Known rows, with every way that one mark hangs from another
[q_931 [q_193 q_300 q_436 q_957] q_897]: [-0.33  0.36  0.05 -0.04  0.12  0.41 -0.14 -0.10 -0.01 -0.49 -0.13 -0.09
 -0.12 -0.12  0.01  0.01]
[q_193 q_300 q_414 [q_436 q_897] q_957]: [-0.19 -0.16  0.19 -0.02 -0.20  0.49 -0.22 -0.21  0.31 -0.35 -0.20 -0.19
  0.19  0.15 -0.04  0.04]
[q_931 [q_819 q_567]]: [ 0.06  0.16 -0.11 -0.05 -0.06  0.19 -0.10 -0.06  0.07 -0.14  0.04  0.22
 -0.27 -0.15  0.02 -0.04]
[q_436 q_897]: [-0.01  0.27  0.01  0.06 -0.02 -0.03  0.01 -0.06  0.12 -0.02  0.17 -0.10
 -0.03 -0.14 -0.05  0.02]
[q_193 q_300 q_414 [q_436 [q_897 q_931]] q_957]: [-0.21 -0.01  0.20  0.01 -0.23  0.51 -0.21 -0.19  0.27 -0.40 -0.15 -0.21
  0.12  0.10 -0.23  0.11]
[q_567 q_193]: [ 0.00  0.01  0.01  0.15 -0.04  0.17 -0.11  0.00  0.01 -0.02 -0.04  0.01
 -0.16 -0.15  0.00 -0.07]
[q_897 [q_931 [q_819 q_567]]]: [ 0.04  0.33 -0.09 -0.01 -0.09  0.21 -0.08 -0.03  0.01 -0.18  0.09  0.17
 -0.32 -0.19 -0.20  0.05]
[q_901 [q_193 q_300 q_436 q_957]]: [-0.18 -0.12  0.09 -0.21 -0.05  0.33 -0.23 -0.08  0.07 -0.33 -0.39 -0.09
 -0.09  0.17 -0.02  0.06]
[q_193 q_300]: [-0.14 -0.10 -0.07 -0.06 -0.05  0.13 -0.14 -0.03 -0.04 -0.12 -0.04 -0.06
  0.02  0.09  0.04 -0.04]
[q_819 [q_567 q_193]]: [ 0.12  0.02 -0.05  0.10 -0.10  0.28 -0.27  0.02  0.14 -0.06 -0.04  0.13
 -0.16 -0.20  0.02 -0.05]
[q_897 [q_931 [q_193 q_414 q_436] [q_819 q_567 q_901]]]: [ 0.14  0.40  0.07  0.08 -0.08  0.59 -0.31 -0.12  0.17 -0.48  0.03  0.09
 -0.41 -0.31 -0.30  0.05]
[q_931 [q_819 q_567 q_901]]: [ 0.17  0.22 -0.03 -0.07 -0.02  0.27 -0.25 -0.05  0.17 -0.13  0.12  0.20
 -0.28 -0.38 -0.07 -0.10]
[q_931 [q_193 q_436] [q_819 q_567 q_901] q_897]: [ 0.01  0.65 -0.04 -0.04  0.10  0.47 -0.25 -0.09  0.13 -0.48  0.17  0.15
 -0.54 -0.58 -0.10 -0.06]
[q_901 [q_193 [q_436 [q_897 [q_931 q_819]]] q_957]]: [-0.11  0.42  0.13 -0.09 -0.06  0.27 -0.05 -0.14  0.13 -0.35 -0.14 -0.05
 -0.37 -0.15 -0.25  0.15]
[q_193 q_300 q_414]: [-0.04 -0.28 -0.02 -0.03 -0.08  0.34 -0.27 -0.12  0.06 -0.21 -0.06 -0.08
  0.09  0.23  0.03  0.00]
[q_567 [q_193 q_300 q_414 [q_436 [q_897 q_931]] q_957]]: [-0.19  0.00  0.18  0.16 -0.26  0.63 -0.31 -0.17  0.25 -0.38 -0.18 -0.18
 -0.05 -0.06 -0.20  0.04]
[q_931 [q_193 q_436 q_957] [q_819 q_901]]: [-0.08  0.41  0.19  0.06  0.09  0.41 -0.09 -0.12  0.10 -0.39 -0.15  0.04
 -0.30 -0.37 -0.08 -0.09]
[q_819 [q_567 [q_193 q_300 q_414 q_436 q_957]]]: [-0.03 -0.30  0.09  0.03 -0.25  0.69 -0.46 -0.11  0.29 -0.33 -0.33  0.05
  0.02  0.02  0.02 -0.04]

Rows
[ 0.10  0.67 -0.03  0.17 -0.01  0.39 -0.18 -0.17  0.15 -0.40  0.24  0.02
 -0.40 -0.28 -0.22  0.10] -> [q_436 [q_897 [q_931 [q_193 q_414] [q_819 q_567]]]]
[ 0.29  0.09  0.11 -0.12 -0.11  0.46 -0.52 -0.10  0.45 -0.28  0.00 -0.03
 -0.19 -0.22 -0.18  0.06] -> [q_819 q_567 [q_901 [q_193 q_414 [q_436 q_897]]]]
[ 0.02 -0.03  0.03 -0.18 -0.07  0.50 -0.37 -0.17  0.12 -0.39 -0.08 -0.01
 -0.37 -0.09 -0.10 -0.04] -> [q_931 [q_819 [q_901 [q_193 q_300 q_414 q_436]]]]
[-0.28  0.26 -0.04 -0.03 -0.25  0.26 -0.04 -0.13  0.05 -0.33  0.06 -0.11
 -0.26 -0.10 -0.23  0.04] -> [q_193 q_300 [q_436 [q_897 [q_931 q_819]]]]
[ 0.30  0.15  0.01 -0.16  0.06  0.27 -0.47  0.03  0.24 -0.13  0.00  0.08
 -0.23 -0.27 -0.10 -0.01] -> [q_819 q_567 [q_901 q_193]]
[ 0.02  0.16  0.04 -0.13 -0.08  0.47 -0.36 -0.21  0.21 -0.40  0.05 -0.08
 -0.40 -0.18 -0.14 -0.02] -> [q_931 [q_819 [q_901 [q_193 q_300 q_414 [q_436 q_897]]]]]
[ 0.27 -0.04  0.19  0.09 -0.04  0.62 -0.54 -0.06  0.41 -0.17 -0.11  0.09
  0.00 -0.34 -0.07 -0.10] -> [q_819 [q_567 [q_193 q_414 q_957]] q_901]
[-0.22  0.33 -0.09 -0.02  0.04  0.58 -0.19 -0.24 -0.05 -0.63  0.05 -0.01
 -0.43 -0.09  0.00  0.00] -> [q_931 [q_193 q_300 q_414 q_436] q_819 q_897]
[-0.09  0.35  0.05  0.12 -0.03  0.18  0.01 -0.01 -0.07 -0.29 -0.05 -0.07
 -0.23 -0.08 -0.23  0.11] -> [q_897 [q_931 [q_193 q_436]]]
[-0.11  0.25  0.08  0.04 -0.19  0.07  0.06 -0.04  0.13 -0.14  0.06 -0.12
 -0.10 -0.12 -0.27  0.12] -> [q_193 [q_436 [q_897 q_931]]]
[-0.27  0.56  0.07 -0.07  0.16  0.57 -0.22 -0.17  0.05 -0.59 -0.01  0.00
 -0.38 -0.45 -0.07 -0.10] -> [q_931 [q_193 q_300 q_436 q_957] [q_819 q_901] q_897]
[ 0.38  0.00  0.05 -0.14  0.03  0.43 -0.57 -0.05  0.32 -0.21 -0.01  0.06
 -0.17 -0.16 -0.11  0.02] -> [q_819 q_567 [q_901 [q_193 q_414]]]
[-0.15 -0.02  0.06  0.02 -0.28  0.40 -0.21 -0.17  0.19 -0.35  0.01 -0.21
  0.00  0.12 -0.24  0.11] -> [q_193 q_300 q_414 [q_436 [q_897 q_931]]]
[ 0.12 -0.25  0.07  0.02 -0.24  0.69 -0.62 -0.07  0.35 -0.28 -0.11  0.01
 -0.09 -0.22 -0.09 -0.11] -> [q_819 [q_567 [q_193 q_300 q_414 q_436]] q_901]
[ 0.12  0.67  0.09 -0.05  0.02  0.34 -0.29 -0.11  0.28 -0.29  0.13  0.04
 -0.40 -0.48 -0.31  0.06] -> [q_436 [q_897 [q_931 [q_819 q_567 [q_901 [q_193 q_957]]]]]]
[-0.24  0.10  0.15  0.00 -0.24  0.57 -0.17 -0.26  0.23 -0.48 -0.12 -0.13
 -0.06  0.03 -0.22  0.09] -> [q_193 q_300 q_414 [q_436 [q_897 [q_931 q_819]]] q_957]
[-0.09 -0.28  0.14 -0.18 -0.09  0.51 -0.35 -0.16  0.16 -0.41 -0.40 -0.11
 -0.02  0.29 -0.02  0.09] -> [q_901 [q_193 q_300 q_414 q_436 q_957]]
